What can hang from each mark:
kazud: muzu somomid
sesev: vorom
makit: sesev
somomid: ramib
vorom: kazud makit sesev
muzu: fipok kazud makit somomid
ramib: meze
fipok: muzu ramib vorom
sila: kazud

Each row was made from one small tree. The marks that hang from a mark follow it in brackets, in alphabetical order. Every link used is in the known rows. Write each row's tree.
In the rows, 128 means zero.
Known rows:
sila(kazud(muzu(fipok) somomid(ramib))): [171  94 114 191 121 106 180 117 129 180 127 141 139 138 141 125 149 103
  94 137 127 112 163 118 155 126 170 108 158 161 152 104 146 123 168 115
 108  99 109 155 141  79  99  73 114 169 165 118]
sesev(vorom(kazud(muzu) makit)): [151 135  91 177 116 121 122  79 103 176 128 167 186 127 144 103 138 138
 106 138 142 125 113 133 100 118 166 130 118 132 173 122 109 128 171  86
 127  72 121 157 192 114  83  98 129 160 143 107]
sesev(vorom(kazud(somomid) makit)): [148 133  96 160 105 102 108  83 103 172 121 171 183 127 141  93 164 133
 108 142 133 127 128 140 106 126 172 133 102 130 167 124 109 126 149  77
 125  88 119 160 183 109  95  70 109 158 144 116]
sila(kazud(muzu somomid(ramib(meze)))): [162 122  94 192 117 107 149  71 149 165 118 129 154 132 142  97 128 106
 102 142 133 121 158 120 146 121 172 101 141 148 164 113 125 111 179 121
  94 111 105 164 142  72  85  86 118 157 180 104]
vorom(kazud(muzu somomid) makit sesev): [146 125 104 223 116 119 133 100 127 175 125 161 229 127 161  90 126  99
  84 129 140 121 137 127 124 113 157 116 121 176 191 129 103 145 164  71
 129 119 143 161 168 119  74  70 144 167 163 103]
muzu(kazud(somomid) makit): [108 117 111 191 104  74 154 106 113 154 121 173 159 137 139 140 177 148
 101 141 127 118 150 132 121 141 128 115 135 128 167 130  91 116 152 109
 122  82 146 162 159  61  66  69 108 171 134 113]
vorom(kazud(muzu(fipok(ramib) somomid)) sesev): [172 119 102 189 135 121 216 115 134 172 132 152 187 131 153  99 154 114
  98 161 143 130 142 125 150 118 155 139 155 160 138 118 110 154 154 101
 125 105 155 164 165 121  98 124 168 187 160 124]
kazud(muzu(makit) somomid(ramib)): [134 123 115 204 109  72 136 101 130 171 127 158 179 145 151 125 165  87
 115 149 135 105 143 131 136 133 172  87 158 150 167 128 119 111 141 109
 111  98 108 157 156  67  78  87 125 170 146 108]
somomid(ramib): [134 132 101 158 109  73 137  43  73 177 127 128 149 136 146  95 164 169
 114 155 151 126 111 128 130 135 157 110 159 133 126 122 107 115 127 103
 115 104 105 157 169  87  88 102 165 150 178 117]
fipok(muzu(somomid(ramib))): [137 129  93 168 120  76 123  14 139 169 140 154 135 132 163  96 176 150
 135 148 138 102 111 128 105 135 168 101 182 136 132 103 118 113 115 118
  92 111 104 166 168  89  85 118 156 160 157 104]
kazud(muzu(fipok(ramib) makit) somomid): [142 126 125 219 121  64 200 143 124 172 138 180 167 147 148 136 175  88
 106 164 126 121 158 134 134 137 170 111 159 154 134 130 129 130 136 116
 122  84 149 156 164  85  92  90 129 184 134 125]
ramib(meze): [112 157  91 175 111  69 148  24  54 160 122 133 144 128 137  97 142 169
 102 159 148 139 119 132 103 127 152 122 122 124 136 136  91 117 143 122
 107  96 121 162 185  81  71 119 159 143 138 122]
kazud(somomid): [124 118 112 176  96  60 131  81 101 185 121 151 126 130 153  90 157 140
 101 134 131 116 129 135 113 130 173 110 138 150 133 124 121 116 133 108
 109 105 124 156 170  73  85  86 132 152 105 124]
sesev(vorom(kazud(muzu(fipok) somomid) makit)): [161 116 107 185 121 122 141 125  91 174 135 173 179 131 139 118 157  97
 104 140 129 116 147 136 119 123 177 128 115 147 176 123 125 133 164  84
 128  79 127 156 184 113 103  84 105 170 127 120]
muzu(fipok kazud makit): [103 111 120 189 125  83 195 116  43 149 131 176 154 141 125 179 189 174
  96 154 134 126 154 126 123 150 111 133 136 129 158 128  89 132 153 115
 131  60 150 158 173  80  78  83 134 179 150 127]
fipok(muzu vorom): [135 168  90 173 112  65 129  23 124 191 133 159  99 131 152  92 162 149
  99 168 146 127 116 123  93 122 154 122 175 155  99 112 122 124 122 106
 116  98 134 164 185  94  80 117 167 149 120 104]
sesev(vorom(kazud(muzu somomid) makit)): [157 125  96 182 110 115 116 102 122 178 128 170 185 127 143  96 142 104
 108 132 133 116 133 138 109 118 178 119 114 142 177 126 118 126 165  83
 123  81 120 157 184 105  90  86 106 164 128 111]
makit(sesev(vorom(kazud(muzu somomid(ramib))))): [179 122  89 151 105 119 113 117 131 173 135 133 166 131 152  78 152 102
 140 147 144 108 144 125 145 114 184 115 124 150 147 127 140 111 149  72
 108  86 110 161 152  93  95 104 112 147 132 113]
makit(sesev(vorom)): [143 154  92 136  89  92 119  77  72 175 139 140 137 126 155  76 161 188
 141 144 148 117 126 129 107 114 174 124 116 133 121 126 136 112 136  77
 116  61 119 155 172  84  84  97 135 134 104 124]
kazud(muzu(makit) somomid): [125 128 119 213 102  68 145 104 127 180 127 173 158 139 157 130 149  98
 103 132 127 106 136 136 112 130 171  94 145 152 169 130 123 115 150 114
 117  85 122 152 171  62  69  85 117 169  98 116]
vorom(kazud(muzu somomid)): [148 102 102 198 116  93 150  99 142 189 114 148 144 129 152 106 128  78
  88 126 134 117 131 126 129 123 168 122 147 159 154 121 120 122 160 112
 119 109 129 160 170  87  82 111 132 159 117 115]
kazud(muzu(fipok(ramib vorom) makit) somomid): [152 157 120 203 120  50 203 152 132 180 134 180 159 149 141 122 176  87
  95 190 127 133 166 132 133 133 172 119 158 163 118 129 137 132 136 108
 125  86 155 161 168  88 102 103 127 190 134 125]
fipok(muzu vorom(kazud makit)): [142 164  81 186 126  76 128  20 135 180 121 174 151 130 149  95 158 129
  86 165 145 138 113 126  90 123 144 136 152 154 137 115 101 135 127  85
 125 113 140 169 189 131  79 105 148 156 170  93]
makit(sesev(vorom(kazud(muzu somomid)))): [164 124  92 159 101 110 129 119 128 180 133 143 153 126 156  79 143 108
 129 135 140 109 144 127 125 109 183 126 117 153 149 129 142 114 156  77
 111  75 125 158 165  89  87 104 109 144  90 119]
sila(kazud(muzu(fipok) somomid)): [161  90 118 199 115  98 186 119 126 186 126 152 121 133 147 124 138 115
  85 125 123 112 161 120 134 119 168 117 148 169 152 104 147 126 177 122
 113  86 123 153 155  75  89  74 109 166 121 122]
vorom(kazud makit sesev): [134 137  95 193 115 109 135  51  85 167 116 155 220 125 150  95 144 162
  83 142 151 139 114 128 113 119 132 138 111 151 176 128  80 149 147  66
 140 116 138 163 172 132  73  71 164 159 188 108]

Which tree is each row?
[125 129 100 161  93  93 125 136 110 144 134 175 175 134 145 113 186 160
 137 147 130 108 164 131 122 129 145 120 105 126 165 134 113 111 156  79
 115  52 142 163 150  60  77  66  84 159 114 119] | muzu(kazud(somomid) makit(sesev(vorom)))
[154 115 118 204 118  67 210 142 116 185 145 157 136 141 155  97 155  94
 102 155 131 121 155 130 134 131 182 109 169 163 111 124 137 128 139 119
 112  96 155 158 164  90 102 102 147 176 126 126] | kazud(muzu(fipok(ramib)) somomid)
[156 132  95 160 118 110 135  80 140 172 119 177 165 130 142 127 159 120
 125 147 133 113 118 136 112 123 167 130 125 121 174 118 115 119 166 107
 119  58 108 159 190  88  84 119 103 169 115 120] | sesev(vorom(kazud(muzu(makit somomid))))
[131 164  98 199 108 102 127  72 158 160 133 183 165 136 150 116 182 121
 100 173 136 115 166 118 123 124 119 117 159 159 148 125 105 138 141  85
 129  97 163 174 152  83  74  73 134 177 134  98] | fipok(muzu(kazud(somomid) makit) vorom(sesev))
[158 127 101 177 110 122 115 103 138 175 117 173 158 134 143 127 156  82
 114 141 131 111 134 134 127 123 168 125 124 138 173 124 121 122 168  96
 122  69 116 158 180  76  86  99 100 170 104 120] | sesev(vorom(kazud(muzu(makit) somomid)))
[152 132  85 176 123  96 167  46 151 161 117 132 159 129 146  96 134 151
 111 145 134 120 140 123 131 120 168 108 139 131 166 103 120 111 177 130
  91 100  89 164 156  76  76 112 128 156 184 104] | sila(kazud(muzu(somomid(ramib(meze)))))
[159 131  91 140  96 101 117  99 115 173 122 144 152 125 154  79 162 134
 130 141 141 116 138 130 128 115 174 136 108 143 139 128 134 116 140  68
 115  77 119 161 164  91  91  92 103 140 102 125] | makit(sesev(vorom(kazud(somomid))))
[146 143  90 154 112 107 116  54  85 172 124 164 173 126 137 103 159 161
 110 143 144 133 111 138  98 122 158 144 104 123 163 123  96 130 154  78
 128  76 118 159 192 117  91  87 126 157 157 114] | sesev(vorom(kazud makit))
[144 161  75 164 121  55 137  42 163 169 125 178 178 124 162  70 166 148
 115 159 138 124 124 126  84 115 164 135 134 151 141 111 116 125 116  75
 113 110 133 174 181 130  79 114 131 155 158  94] | fipok(muzu(somomid) vorom(kazud makit(sesev)))
[152 103 121 197 120  83 161 130  85 180 142 145 148 143 146 117 161  91
 108 150 134 105 161 128 145 133 178  97 163 162 145 123 143 121 139 112
 111 106 119 153 159  87 103  99 142 170 139 123] | kazud(muzu(fipok) somomid(ramib))
[139 149 105 163 121  57 181 109  74 167 110 168 170 139 132 148 189 137
  98 188 143 140 152 123 132 129 134 154 114 154 139 127 119 137 125  75
 143  75 139 161 172 107  89 101 119 161 152 129] | muzu(fipok(vorom(kazud)) makit(sesev))
[127 156  91 185 106  67 133  95 158 159 135 179 143 136 153 106 189 131
 117 170 133 113 168 119 109 127 136 115 150 154 134 125 122 117 128  87
 113  86 157 172 153  78  72  84 112 162 122  98] | fipok(muzu(kazud(somomid) makit(sesev)) vorom)
[144 136  98 156  98  92 113  99 119 160 117 168 175 131 149 119 179 125
 132 153 136 115 140 134 124 123 161 134 101 128 163 131 117 116 140  73
 120  66 119 161 164  81  85  76  86 153 117 126] | muzu(makit(sesev(vorom(kazud(somomid)))))
[145 137  91 188 125  93 166  50 157 149 112 155 181 135 143 125 149 142
 114 151 130 120 141 126 129 124 158 107 134 121 187 107 110 109 175 131
  95  90  88 165 153  73  64  98 116 166 192 104] | sila(kazud(muzu(makit somomid(ramib(meze)))))
[160 131  92 153 109 108 104  82 104 166 122 158 192 131 137  92 174 124
 117 150 137 125 129 137 126 129 174 123 111 126 172 124 107 124 143  69
 115  96 109 162 172 112 102  75 107 159 176 111] | sesev(vorom(kazud(somomid(ramib)) makit))
[116 128  98 201 108  88 124  85 143 145 144 178 156 135 164 125 182 125
 130 140 131 100 157 122 107 132 132 108 158 144 155 125 112 116 132  93
 110  83 153 169 152  70  64  74 112 158 121 100] | fipok(muzu(kazud(somomid) makit(sesev)))
[157 108 101 166 103  88 138  70 141 177 111 135 136 133 144  96 157 144
 100 134 132 124 139 121 147 127 165 112 145 145 147 105 131 115 157 106
 107 111 102 160 140  74  93  62 116 152 179 116] | sila(kazud(somomid(ramib)))
[151 123  92 177 124  85 159  88 153 161 115 160 197 135 156 117 161 112
 130 150 142 113 125 127 133 127 159 118 137 136 178 117 107 115 141  95
 113  94 108 164 161  92  70 123 123 165 169 107] | vorom(kazud(muzu(makit(sesev) somomid(ramib))))
[122 116  99 194 111  95 131  68 138 166 145 160 118 130 155 107 162 131
 108 127 133 105 146 121 107 133 139 109 174 142 137 116 109 118 143 115
 105 103 150 168 163  79  76  90 137 161 116 102] | fipok(muzu(kazud(somomid)))
[152 131 109 162 120  63 177 109  83 190 110 157 127 134 127 120 175 112
  74 170 134 139 153 126 138 132 158 152 135 162 119 121 125 138 131  97
 131 103 142 159 175 106 108 107 129 167 126 136] | muzu(fipok(vorom(kazud(somomid))))
[122 144  97 151  98 104 137 105  86 145 136 166 170 134 141 125 182 188
 136 152 144 116 148 127 114 128 129 129 110 118 160 131 103 112 158  79
 124  42 137 162 167  69  70  81 108 155 131 114] | muzu(kazud makit(sesev(vorom)))
[121 129 110 192 112  63 163  74 125 176 129 180 165 135 160 122 155 142
 117 135 130 106 114 137  97 127 166 105 145 136 169 114 116 111 147 126
 112  76 108 156 184  69  62 114 135 172 116 113] | kazud(muzu(makit somomid))
[148  98 124 211 118  98 180 122 132 174 117 172 147 139 142 157 155 106
  90 134 119 112 159 123 133 125 158 115 140 162 169 106 139 125 173 122
 121  76 120 154 153  71  80  56  94 176 131 122] | sila(kazud(muzu(fipok makit) somomid))
[130 129 113 207  97  66 143 119 128 172 131 169 174 136 165 112 152 105
 121 134 131 101 147 130 113 121 175  94 129 160 165 134 134 111 142  96
 115  78 127 154 161  68  64  81 113 155  90 115] | kazud(muzu(makit(sesev)) somomid)
[141 205  75 159 111  41 185  42 110 171 123 138 144 135 131  55 158 160
  98 212 151 172 132 131 118 124 159 131 141 130  80 136  94 126 128 111
 113 107 153 172 180 100  95 135 169 155 178 117] | fipok(ramib(meze) vorom)
[162 124 105 170 122  75 209 101 141 190 121 158 114 130 142 112 148 153
  84 137 126 121 146 120 123 116 168 129 148 160 140  94 148 125 173 126
 116  77 114 155 169  86  92 108 120 170 133 119] | sila(kazud(muzu(fipok(vorom) somomid)))
[142 126  88 191 120  70 162  93 130 170 125 166 213 123 166  82 136 148
 113 121 139 116 119 130 101 115 172 123 111 151 178 121 110 120 151  83
 115  98 127 162 180 120  71 106 126 154 151  97] | vorom(kazud(muzu(somomid)) makit(sesev))
[140 138  80 183 116  75 124  75  94 139 118 139 241 129 144  73 158 121
 118 165 143 136 146 131 129 130 163 121  92 138 179 140  93 119 131  64
 111 132 122 171 156 122  86  84 119 145 211 101] | vorom(kazud(somomid(ramib(meze))) makit(sesev))
[129 133  88 178 111  72 147  62  85 168 118 153 203 126 152  85 150 168
 104 140 149 135 115 129 101 122 149 138 103 145 162 129  95 126 134  65
 130 100 135 163 174 123  74  82 135 143 179 105] | vorom(kazud makit(sesev))
[174 132  80 135 113 114 130  97 130 168 132 138 170 127 159  80 158 136
 148 149 144 106 131 126 133 114 184 120 125 134 157 117 134 109 148  79
 102  76 101 162 163  96  92 131 118 151 143 112] | makit(sesev(vorom(kazud(muzu(somomid(ramib))))))
[138 159 113 162 117  54 185  98  61 172 131 171 190 128 143  95 182 196
  92 175 134 129 144 133 102 123 159 134 116 158 143 117 111 145 125  83
 126  97 132 158 184 122  99  91 156 177 157 125] | muzu(fipok(vorom(makit sesev)) somomid)
[141 129  90 199 117  83 157  87 102 172 131 155 207 127 160  89 124 135
 105 130 148 126 120 124 101 112 158 123 116 155 172 128 108 125 153  73
 125  96 137 160 178 121  64  95 136 149 165  96] | vorom(kazud(muzu) makit(sesev))
[123 115  96 160 136  84 201 101  51 131 136 144 168 135 121 118 187 178
 119 175 134 126 166 127 138 150 137 127 136 114 159 120  87 118 144 126
  95  96 124 169 161  88 101 122 144 174 192 125] | muzu(fipok kazud somomid(ramib(meze)))
